What can hang from each mark:
dukonap: bitaz sede
sede: dukonap gare gulir
borun: gulir
gare: bitaz sede vadu
vadu: gare
bitaz: gare gulir
gulir: borun

Every row comes from one small tree of marks. The marks that hang from a mark follow it in brackets, in alphabetical order. Every link used is in the known rows. Which tree was each row made from?
Known rows:
sede{dukonap{bitaz{gulir{borun}}}}: [-0.784  4.734  4.519  3.226 -2.234 -0.457  2.501  1.761  1.465  0.235
  0.857 -3.465  0.331 -0.777 -0.575 -2.770 -0.702  3.111 -0.470]
vadu{gare}: [-2.528 -3.966  4.768 -4.586  0.273  3.347  2.072 -1.848 -2.006  0.870
  2.499 -0.470  3.332  1.702  1.127  3.583  3.965 -1.293  2.189]
vadu{gare{bitaz sede{gulir}}}: [-0.973 -3.209 -3.232 -5.569  1.271  2.600  1.246 -2.936 -1.944 -1.689
 -2.938  1.983 -0.515 -0.148  0.924  3.623  1.303 -1.214  2.838]
dukonap{bitaz sede{gare{vadu} gulir{borun}}}: [-1.005  0.223 -2.144  6.054 -0.405 -5.216  6.808  5.827  2.505  1.690
  1.686  0.752 -1.301  5.181  3.647 -1.810 -1.650  2.700 -6.442]
gare{sede{dukonap gulir} vadu}: [ 1.920  0.407 -8.404  1.768 -4.215 -3.466 -6.522  0.741  0.619  0.217
 -1.195  0.433  1.664 -0.298 -1.016 -5.208  1.836  2.514 -1.765]
gare{bitaz sede vadu}: [ 5.128  3.060 -6.439 -0.186  2.037 -0.596 -5.501 -0.761 -1.269 -1.865
 -2.069 -0.690 -1.337 -5.506 -0.757  2.498 -1.618  2.086 -3.982]
sede{dukonap{bitaz} gulir}: [-2.784  1.292 -5.115  1.472 -4.172 -0.388  3.682  3.642  3.698 -1.821
 -0.886 -1.573  1.516  1.243  1.595 -6.787  1.176  3.524 -1.705]
bitaz{gare}: [ 0.304 -5.213  4.869  0.405  4.039  1.392  0.283 -0.758  0.947 -0.056
  3.679  0.144  4.456 -0.880  0.634  0.490  2.649 -4.524 -0.008]
vadu{gare{bitaz{gulir{borun}} sede}}: [ 0.313 -0.829  2.767 -3.567  2.662  2.413  1.036 -4.726 -3.361  0.083
 -2.124  0.597 -2.611 -1.397 -0.267  5.743 -0.149 -0.934  4.719]
borun{gulir}: [-1.117  3.029  5.205  0.995  0.625  1.466  0.246 -0.572  2.866 -0.865
  5.231 -3.974  5.335  0.072 -1.340  1.307 -1.783  1.266  0.583]
bitaz{gare{sede vadu} gulir}: [ 3.953 -3.741  0.488  2.589  2.726 -2.559 -6.199 -4.765  0.701  1.077
 -0.248 -2.111 -1.450 -2.313 -2.313 -0.837  1.386 -3.861  5.617]
vadu{gare{sede{dukonap{bitaz} gulir{borun}}}}: [-1.849 -2.896  1.026 -2.777 -2.148  0.043  1.566 -2.424 -1.562  0.613
 -1.563  2.259  0.335  2.213 -0.079  1.264  2.706 -0.032  3.135]
bitaz{gulir}: [-1.271  3.411  2.691  3.412  1.143  2.269  1.107 -1.605  0.226  0.039
  3.274 -6.482  1.135 -1.164  1.053 -2.174 -0.833  0.107  4.224]
dukonap{sede{gare{bitaz{gulir{borun}} vadu}}}: [ 0.479  0.913  2.068  3.676  2.084 -2.811  2.533  5.312 -0.324  2.371
  2.608  1.068  0.293  3.648  2.799  0.981 -2.827  0.774 -5.653]
dukonap{bitaz{gulir} sede}: [-0.222  2.647 -0.467  7.694  2.470 -4.985  7.697  3.495  2.230 -1.671
  1.022 -6.179 -0.075  2.757  4.641 -0.500 -2.689  1.697 -2.641]
vadu{gare{bitaz{gulir{borun}} sede{dukonap}}}: [ 0.311 -0.682  3.046 -4.213  0.858  1.578  0.004 -3.473 -2.991  0.289
 -3.438  1.635 -2.458 -0.702 -1.216  4.292  0.004 -0.263  4.243]
bitaz{gare gulir}: [ 0.694 -3.567  4.894  2.193  4.042  0.942 -0.455 -3.291  1.296  0.569
  2.235 -3.028  0.475 -1.383 -0.261 -0.860  0.864 -4.517  5.916]
vadu{gare{bitaz sede{dukonap gulir{borun}}}}: [-0.539 -2.497 -0.638 -4.895  0.252  1.697  1.266 -2.042 -2.276 -0.028
 -3.385  3.517 -1.203  0.201  0.166  3.016  1.085  0.182  2.144]
vadu{gare{bitaz sede{dukonap}}}: [-0.437 -1.937  0.852 -6.566 -0.056  1.700 -0.648 -1.583 -2.546 -1.446
 -3.380  2.423  0.136 -0.152 -0.774  4.388  1.332 -1.171  1.284]
gare{bitaz{gulir{borun}} sede{dukonap}}: [ 2.148  6.544  0.109  2.435  2.070  0.307 -1.265 -1.374 -1.538 -1.495
 -3.001 -0.415 -2.998 -4.180 -1.309  0.489 -4.590  1.302  1.174]

Write each row's tree:
[ 5.108  3.614  0.059  2.437  3.984  1.453 -1.071 -0.834 -0.796  2.657
  0.540 -3.535 -4.227 -6.296  0.514  2.229 -2.459  5.450 -1.396]	gare{bitaz{gulir{borun}} vadu}
[-1.654  2.582  2.731 -2.947 -8.006 -0.919 -3.889  4.628  2.000  0.851
  0.395  1.277 -0.191  2.060 -4.362 -3.170  0.966  0.779 -4.446]	sede{dukonap{bitaz} gare{vadu}}
[ 5.936  5.049 -2.885  2.306  0.831 -2.304 -5.874 -1.287 -1.485  1.094
 -3.760 -0.457 -4.899 -5.565 -2.524  0.525 -3.294  4.289 -0.665]	gare{bitaz{gulir{borun}} sede{dukonap} vadu}
[-1.676 -1.760  2.269 -3.955 -2.232 -0.075 -0.638 -2.938 -1.607 -0.545
 -2.183 -0.018  0.307  1.560 -1.435  2.361  2.475 -1.582  4.489]	vadu{gare{sede{dukonap{bitaz{gulir}}}}}
[ 3.497 -5.318  0.411  0.834  2.764 -1.940 -5.579 -2.249  0.230  0.461
  1.398  1.082  2.681 -1.760 -1.410  0.682  2.882 -4.008 -0.228]	bitaz{gare{sede vadu}}
[-0.201  2.806  1.289 -3.003 -1.788  2.876 -3.725  1.285  0.035  0.814
  1.198 -0.123 -2.645 -1.024 -2.579  0.219 -1.702 -0.522 -1.340]	sede{gare{bitaz{gulir} vadu}}
[ 1.236  3.613 -5.345  2.435  3.732  1.971  1.912 -1.218 -1.058 -2.279
 -1.386  1.183 -1.245 -3.718  1.869  0.326 -3.496  1.286 -1.086]	gare{bitaz sede{gulir{borun}}}
[ 0.888 -1.027  0.985  3.678  2.487 -1.041  3.470 -1.898  1.979 -1.585
  0.579 -1.013 -0.221 -1.933  0.520  0.179  0.372 -1.555 -0.003]	dukonap{bitaz{gare{sede{gulir{borun}}}}}
[-1.161 -1.583 -5.464  2.069  0.301 -2.758  2.964  6.863  1.475  0.439
  1.318  2.203  1.084  5.122  4.151 -1.972 -1.577  0.784 -6.556]	dukonap{sede{gare{bitaz vadu} gulir}}
[ 0.985 -4.277  2.954  0.152  1.822 -0.982 -2.989 -0.998  0.453 -1.069
  0.828  2.208  4.018 -0.284 -1.499 -0.615  2.125 -5.460  0.536]	bitaz{gare{sede{dukonap}}}
[-3.566  4.700  7.283 -0.569 -6.127  0.622  0.238  2.839  1.526  0.928
  1.026  0.543 -1.461  2.311 -3.905 -3.237 -1.220 -0.391 -0.168]	sede{dukonap{bitaz{gulir{borun}}} gare}
[-3.147 -0.830  0.553  5.223  0.939 -2.186  6.286  6.033  0.481  2.555
  4.488  2.691  3.150  7.121  4.863 -2.570 -1.416 -0.078 -4.700]	dukonap{sede{gare gulir{borun}}}
[-0.572 -2.708 -0.931 -4.082  2.004  2.682  2.240 -3.290 -2.476 -0.274
 -2.259  2.655 -1.268 -0.555  1.146  4.238  0.805 -0.311  2.607]	vadu{gare{bitaz sede{gulir{borun}}}}
[ 3.761  3.746 -1.612  3.724 -2.797 -4.444 -5.689 -0.857 -0.370  1.136
 -1.051 -1.573 -1.056 -2.483 -2.569 -1.668  0.020  3.393 -1.313]	gare{sede{dukonap{bitaz{gulir{borun}}}} vadu}
[-1.676 -0.169 -6.074 -3.251 -2.950  2.885 -1.560  2.885  1.784  0.461
  0.244  2.364 -2.022  0.467 -0.472 -3.259 -0.386  0.638 -2.455]	sede{gare{bitaz vadu} gulir}
[-0.557  3.222 -2.767  4.318 -1.893 -1.703  1.021 -0.065  0.439 -0.993
 -0.724  0.643  1.111 -0.005  0.146 -3.940 -0.736  1.656 -0.268]	gare{sede{dukonap{bitaz} gulir{borun}}}
[ 0.599  2.971 -8.474  0.440  2.501  1.771  0.413 -0.475 -0.070 -4.498
 -2.512  0.139 -0.494 -3.281  1.584 -0.510 -2.764  0.029 -0.974]	gare{bitaz sede{gulir}}
[ 3.351 -4.677  2.760  2.205  3.225 -0.877 -3.795 -3.226  1.531  2.468
  1.556 -3.192 -0.956 -2.253 -1.121 -0.890  2.039 -2.377  4.568]	bitaz{gare{vadu} gulir}
[-2.479 -4.235 -1.061 -3.881 -0.899  1.590  0.651 -3.129 -1.905 -0.194
 -0.398  1.285  2.068  2.334  0.816  1.704  3.276 -2.050  3.940]	vadu{gare{sede{gulir}}}
[-1.638 -0.589 -5.273  4.081 -1.842 -5.149  5.411  6.488  3.441 -0.500
  0.692 -0.477 -0.421  5.718  3.596 -2.561 -0.890  1.511 -6.441]	dukonap{bitaz sede{gare{vadu} gulir}}
[-0.405 -1.771  5.020 -4.042  3.081  4.134  3.464 -3.089 -2.577  1.421
 -0.221 -0.465 -1.903 -1.328  0.944  5.550  0.534  0.569  3.716]	vadu{gare{bitaz{gulir{borun}}}}
[-1.839 -2.362  2.437 -4.650 -2.367  0.168 -0.215 -2.203 -1.723 -0.730
 -1.584  1.044  1.701  1.865 -1.028  2.740  3.044 -1.548  2.363]	vadu{gare{sede{dukonap{bitaz}}}}
[-5.971  0.209 -1.453 -2.784 -7.717  1.856 -0.799  5.107  2.634  0.407
  0.943  3.753  2.073  5.281 -1.420 -7.939  1.112 -1.034 -0.844]	sede{dukonap gare gulir}
[-0.276  1.897  1.192 -3.901 -1.892  3.223 -3.339  2.634 -0.007  0.558
  1.994  1.364 -0.604 -0.904 -2.059  0.878 -0.809 -0.601 -4.088]	sede{gare{bitaz vadu}}
